What can hang from each mark:
K_358: K_727 K_803
K_592: K_584 K_803
K_727: K_592
K_584: K_358 K_863
K_416: K_803
K_803: K_416 K_863
K_863: K_727 K_803

Every row comes from one small tree of marks. The marks that hang from a mark follow it in brackets, in the order of their numbers. Every link used is in the known rows. Which tree was each row made from?
Known rows:
K_803{K_416 K_863{K_727{K_592{K_584}}}}: [ 1.01 -2.90  1.13 -4.04  2.75 -0.79  2.13  1.52  2.03  0.85  1.47  0.70
 -0.80  0.44 -1.00 -1.42  0.72  0.15 -1.61 -2.14  0.00]
K_592{K_584{K_358}}: [-0.71  0.33 -2.41 -0.14 -0.03 -3.73 -4.23  0.07 -1.40 -1.44  0.66  1.04
 -2.06 -0.93  3.18  2.52 -1.37 -0.27  1.23  2.23  0.33]
K_584{K_358 K_863{K_727{K_592{K_803}}}}: [ 1.71  1.21 -0.90  4.21  0.91 -0.99  0.12 -2.25 -1.13 -1.74 -0.69 -2.04
  1.46  1.05 -1.52  2.09  2.59 -2.82 -2.84  3.19 -0.41]
K_584{K_863{K_727 K_803{K_416}}}: [-0.06 -0.92  0.02  2.92 -1.00  2.15 -0.14 -0.39  2.71 -3.39 -2.31 -0.32
 -0.59 -0.24 -2.01 -1.22  2.57  3.79 -3.37 -1.40  0.88]
K_863{K_727{K_592} K_803{K_416}}: [ 0.24  0.03  1.64  0.57  1.37  1.17  2.54  1.96  2.03 -0.15  0.82  0.63
  0.21 -0.98 -3.46 -0.81  3.79  1.99 -2.06 -3.79 -1.13]
K_358{K_727 K_803{K_416}}: [-2.55  2.43  1.46 -1.79 -1.39  2.25  3.14 -0.36  2.23  3.43  0.58 -3.36
  3.14 -0.47  0.28 -2.96 -4.36 -1.25  1.95 -2.98 -1.81]
K_358{K_727}: [-2.07  0.78  0.79  0.64 -1.65 -2.65  1.40 -0.49  2.48  1.92  1.84 -0.74
  0.16 -0.14  2.27  0.37 -3.57  0.16  2.18  0.90 -2.21]
K_803{K_863}: [-0.20 -2.17  2.07 -0.36 -1.99 -2.09  0.62 -0.13  0.66 -0.08  0.42  2.09
 -0.75  0.28  1.62  0.72 -1.17  3.58  1.07  3.53 -0.42]
K_803{K_416}: [-1.42 -0.50  1.90 -1.64  1.22 -1.11  1.60  0.18  0.15  0.09  0.97  2.18
 -2.30 -0.91  0.27 -0.80 -1.14  1.80  1.63 -1.60 -0.96]
K_863{K_803}: [-1.26  0.23  0.48  2.40 -2.78  0.27 -1.47  0.95 -0.03 -1.37 -0.29  2.12
 -1.20 -1.93  0.19  0.99  1.43  4.43  0.87  0.35  0.14]
K_416{K_803{K_863{K_727}}}: [-0.18 -1.05  1.79  0.15 -1.82 -1.23 -0.32  2.13  2.08  0.70 -0.08  2.88
  1.48  2.45 -1.11 -2.16 -0.95  2.30  1.04  2.03 -1.39]
K_727{K_592{K_584}}: [-0.30 -0.25 -1.21 -2.74  0.08 -3.20 -0.52  1.22 -3.10  1.62  4.15  1.96
 -3.45 -2.48  1.25  2.96 -0.46 -0.62  1.27 -0.60  0.23]
K_358{K_803}: [-2.05  2.71 -0.14  0.10 -3.78  0.92  0.78 -1.19 -1.86  1.72  0.64  0.49
  0.36 -0.45  0.84 -0.55 -1.62  1.02  2.21  0.67 -0.70]
K_584{K_358{K_803} K_863{K_727}}: [-0.27  2.62 -1.91  3.88 -3.13  0.10 -0.46 -3.37  0.36 -1.85 -2.11 -2.80
  3.08  1.46 -0.31  0.05  0.11 -0.64 -2.82  3.78 -0.42]
K_592{K_584 K_803{K_416}}: [-0.26 -0.27 -1.66 -1.95  2.92  2.09 -2.36  0.46 -2.60 -0.39 -0.99  1.59
 -3.80 -0.90  0.94 -0.67 -0.16 -1.84  2.67 -4.52  2.03]
K_592{K_584{K_358} K_803}: [ 0.17  1.44 -2.99  1.24  1.32 -0.52 -4.87 -0.48 -3.21 -1.38 -1.54  0.88
 -1.70 -0.10  2.15  1.97 -0.13 -2.44  2.10  0.81  1.47]
K_592{K_584{K_358 K_863{K_727 K_803}}}: [ 0.46 -0.24 -4.13  3.43 -1.48 -0.71 -5.39  0.01  0.81 -4.53 -2.47 -1.07
 -0.45 -0.31  0.84  1.93  2.02  1.30 -3.36  1.88  1.85]
K_416{K_803{K_863{K_727{K_592{K_584}}}}}: [ 0.70 -1.66  0.42 -2.51 -0.52 -1.60 -1.15  4.03  0.20  1.69  1.90  2.51
  0.65  1.15 -1.12 -1.18 -0.63 -0.05  0.46  0.16 -0.41]
K_803{K_416 K_863{K_727}}: [ 0.18 -2.45  2.53 -1.33  1.51 -0.23  2.89 -0.31  3.89 -0.33 -0.77  1.14
 -0.06  1.88 -0.59 -2.77  0.18  2.43 -1.09 -0.48 -1.07]
K_592{K_803}: [-0.64  1.47  0.23  1.87 -0.36  0.64 -0.46 -1.43 -2.40  0.22 -0.62  2.16
 -2.22  0.12  0.88  0.54  0.24 -0.05  3.20 -0.14  0.19]

Which tree is each row?
[ 0.18  0.27  2.35 -2.84 -0.20  2.53  4.56 -0.03  1.26  2.55  0.46 -1.29
  3.00  1.01 -2.55 -3.17  0.25  0.17 -1.04 -1.60 -1.08] => K_358{K_803{K_416 K_863{K_727{K_592}}}}
[ 0.22  0.53 -1.31  4.28 -1.20 -3.03 -0.79 -2.95  1.49 -3.04 -1.40 -1.16
  0.47  1.51  0.57  1.39  0.72  0.18 -3.08  4.72 -0.83] => K_584{K_358 K_863{K_727}}
[-1.57  2.40  2.30 -2.92 -0.32  1.66  4.77  0.67  0.79  4.74  2.92 -3.79
  3.88 -1.54 -1.25 -1.51 -3.42 -2.76  1.50 -3.43 -2.31] => K_358{K_727{K_592} K_803{K_416}}
[ 0.38  0.61 -1.48 -1.43  1.48 -0.39 -1.18  0.99 -4.75  1.55  2.26  1.84
 -3.16 -1.68  0.61  2.32  0.74 -2.85  2.33 -2.03  1.25] => K_727{K_592{K_584 K_803}}
[ 1.08  0.42 -3.81  2.30  0.48  0.12 -5.72 -1.16 -3.43 -3.11 -2.40 -0.73
 -1.73 -0.42  2.01  2.65  0.05 -2.26  0.10  2.10  2.80] => K_592{K_584{K_358 K_863} K_803}
[ 1.35 -0.62 -2.27  0.91 -0.55 -1.67 -3.63  2.27 -2.72 -2.27  1.26 -0.95
 -0.36 -3.27  0.03  4.32  1.55  0.54 -2.14  2.20  1.79] => K_727{K_592{K_584{K_358 K_863{K_803}}}}
[ 0.36 -1.06 -2.34 -0.90  2.14  2.53 -3.05 -0.43 -3.00 -2.01 -1.81  0.36
 -3.88 -1.04  0.84 -0.18  0.05 -1.57  0.47 -3.14  3.37] => K_592{K_584{K_863} K_803{K_416}}
[ 0.81 -1.24 -2.50  0.02  0.56  1.26 -2.42 -0.54 -0.39 -0.51 -2.07  1.28
 -1.98  2.22  1.26 -0.67  1.20 -1.04  0.86 -0.72  1.76] => K_592{K_584 K_803{K_863{K_727}}}
[-0.83  0.00  0.77  1.69  0.33  1.74  0.91  0.42  3.53 -1.62 -1.65  1.28
 -0.36  0.08 -1.84 -2.40  2.82  3.40 -1.42 -3.26 -0.68] => K_863{K_727 K_803{K_416}}
[ 1.59 -1.23  3.26 -1.91  2.89  1.50  2.82  1.33 -1.65  1.65  1.01  0.89
  0.06 -0.88 -1.86  0.06  0.97 -0.73  0.93 -1.22 -0.04] => K_727{K_592{K_803{K_416 K_863}}}
[-0.37  1.18  2.26 -1.84 -3.02  0.94  3.78  0.88  1.07  4.62  2.62 -3.87
  5.10 -0.35 -0.01 -0.17 -3.32 -1.33  1.19  1.14 -1.95] => K_358{K_727{K_592} K_803{K_863}}
[ 0.35  0.52 -1.19 -1.39  1.10 -4.49 -1.52  1.59 -2.94  0.56  3.59  0.85
 -1.32 -2.23  1.31  3.92 -0.43 -1.52  0.47  1.70 -0.06] => K_727{K_592{K_584{K_358}}}
[ 0.56  2.71 -1.06  2.88 -2.21 -0.57  1.25 -2.49 -0.64 -0.23  0.06 -3.52
  3.77  0.34 -1.85  1.14  1.08 -1.85 -3.33  3.44 -0.87] => K_584{K_358{K_803} K_863{K_727{K_592}}}
[ 0.45  0.10 -4.20  1.70 -0.32  1.52 -3.28 -2.08 -1.94 -1.96 -2.15  0.15
 -3.54  1.02  1.13  0.24  1.44 -2.00 -0.41 -1.19  2.58] => K_592{K_584{K_863{K_727}} K_803}
[ 0.02  1.12  1.44  0.24 -0.09  1.07  1.17 -1.01  2.44 -0.27 -2.05 -1.93
  4.53  1.91 -0.93 -2.40 -0.47  0.32 -1.29  1.81 -1.35] => K_584{K_358{K_803{K_416 K_863{K_727}}}}
[ 0.96 -2.51  3.42 -2.53  2.28 -0.75  4.55  0.80  2.60  1.18  1.37  0.82
  0.61  0.93 -1.78 -1.82  0.98  1.05 -1.80 -1.07 -1.25] => K_803{K_416 K_863{K_727{K_592}}}
[ 1.47 -0.40 -2.47  1.45  1.53  0.14 -3.80 -0.66  0.15 -1.88 -3.10 -0.06
  0.26  2.49  1.23  0.21  1.23 -1.98 -0.08  1.86  1.12] => K_592{K_584{K_358} K_803{K_863{K_727}}}
[ 0.74 -0.31  0.61  2.01 -0.05  1.43  0.81 -1.61  0.63 -0.15 -2.26  1.36
 -0.16  2.66 -0.11 -1.08  1.37  0.34  0.87  0.98 -0.07] => K_592{K_803{K_863{K_727}}}
[-0.64  1.50  1.43  1.17  0.41 -4.67  1.55  0.22  1.15  1.74  3.15 -2.53
  3.17 -0.85  0.85  2.94 -2.55 -2.25  0.46  3.14 -3.10] => K_584{K_358{K_727{K_592}}}
[ 0.82 -1.08  1.88  0.24  2.42  2.66  1.93 -0.84  1.60 -0.32 -2.53  1.02
  0.14  2.49 -1.28 -3.00  1.47  0.09  0.38 -1.86 -0.03] => K_592{K_803{K_416 K_863{K_727}}}
[ 0.86 -1.94 -1.04 -1.97  0.60  0.47 -1.66  2.69 -2.27 -1.10  1.61  0.12
 -2.14 -3.70 -0.83  1.97  1.46  1.22 -1.77 -2.28  2.25] => K_727{K_592{K_584{K_863{K_803{K_416}}}}}
[-0.65  0.26  1.64 -1.72 -1.19  3.01  3.06 -0.96  2.25  1.30 -1.17 -0.58
  2.49  1.75 -1.25 -4.05 -0.43  1.14 -0.46 -1.28 -0.75] => K_358{K_803{K_416 K_863{K_727}}}
[-0.46 -0.47 -1.11 -1.37 -0.59 -2.69 -0.10  0.87 -0.10  1.85  3.32 -2.70
 -0.84 -2.22  1.71  2.81 -3.01 -2.27  0.06  0.05  0.00] => K_358{K_727{K_592{K_584{K_863}}}}
[ 0.77 -1.34  2.51 -0.69  2.17  2.52  0.90  0.08 -0.27 -0.15 -2.01  1.53
 -0.63  0.65 -0.24 -1.56  0.11  0.77  1.70 -1.01  0.60] => K_592{K_803{K_416 K_863}}
[-0.72 -0.07  2.32 -2.62 -1.47  2.74  2.15  0.11  0.33  1.48 -0.57 -0.14
  1.94  0.01 -0.46 -2.77 -1.90  2.12  1.14 -0.48  0.06] => K_358{K_803{K_416 K_863}}
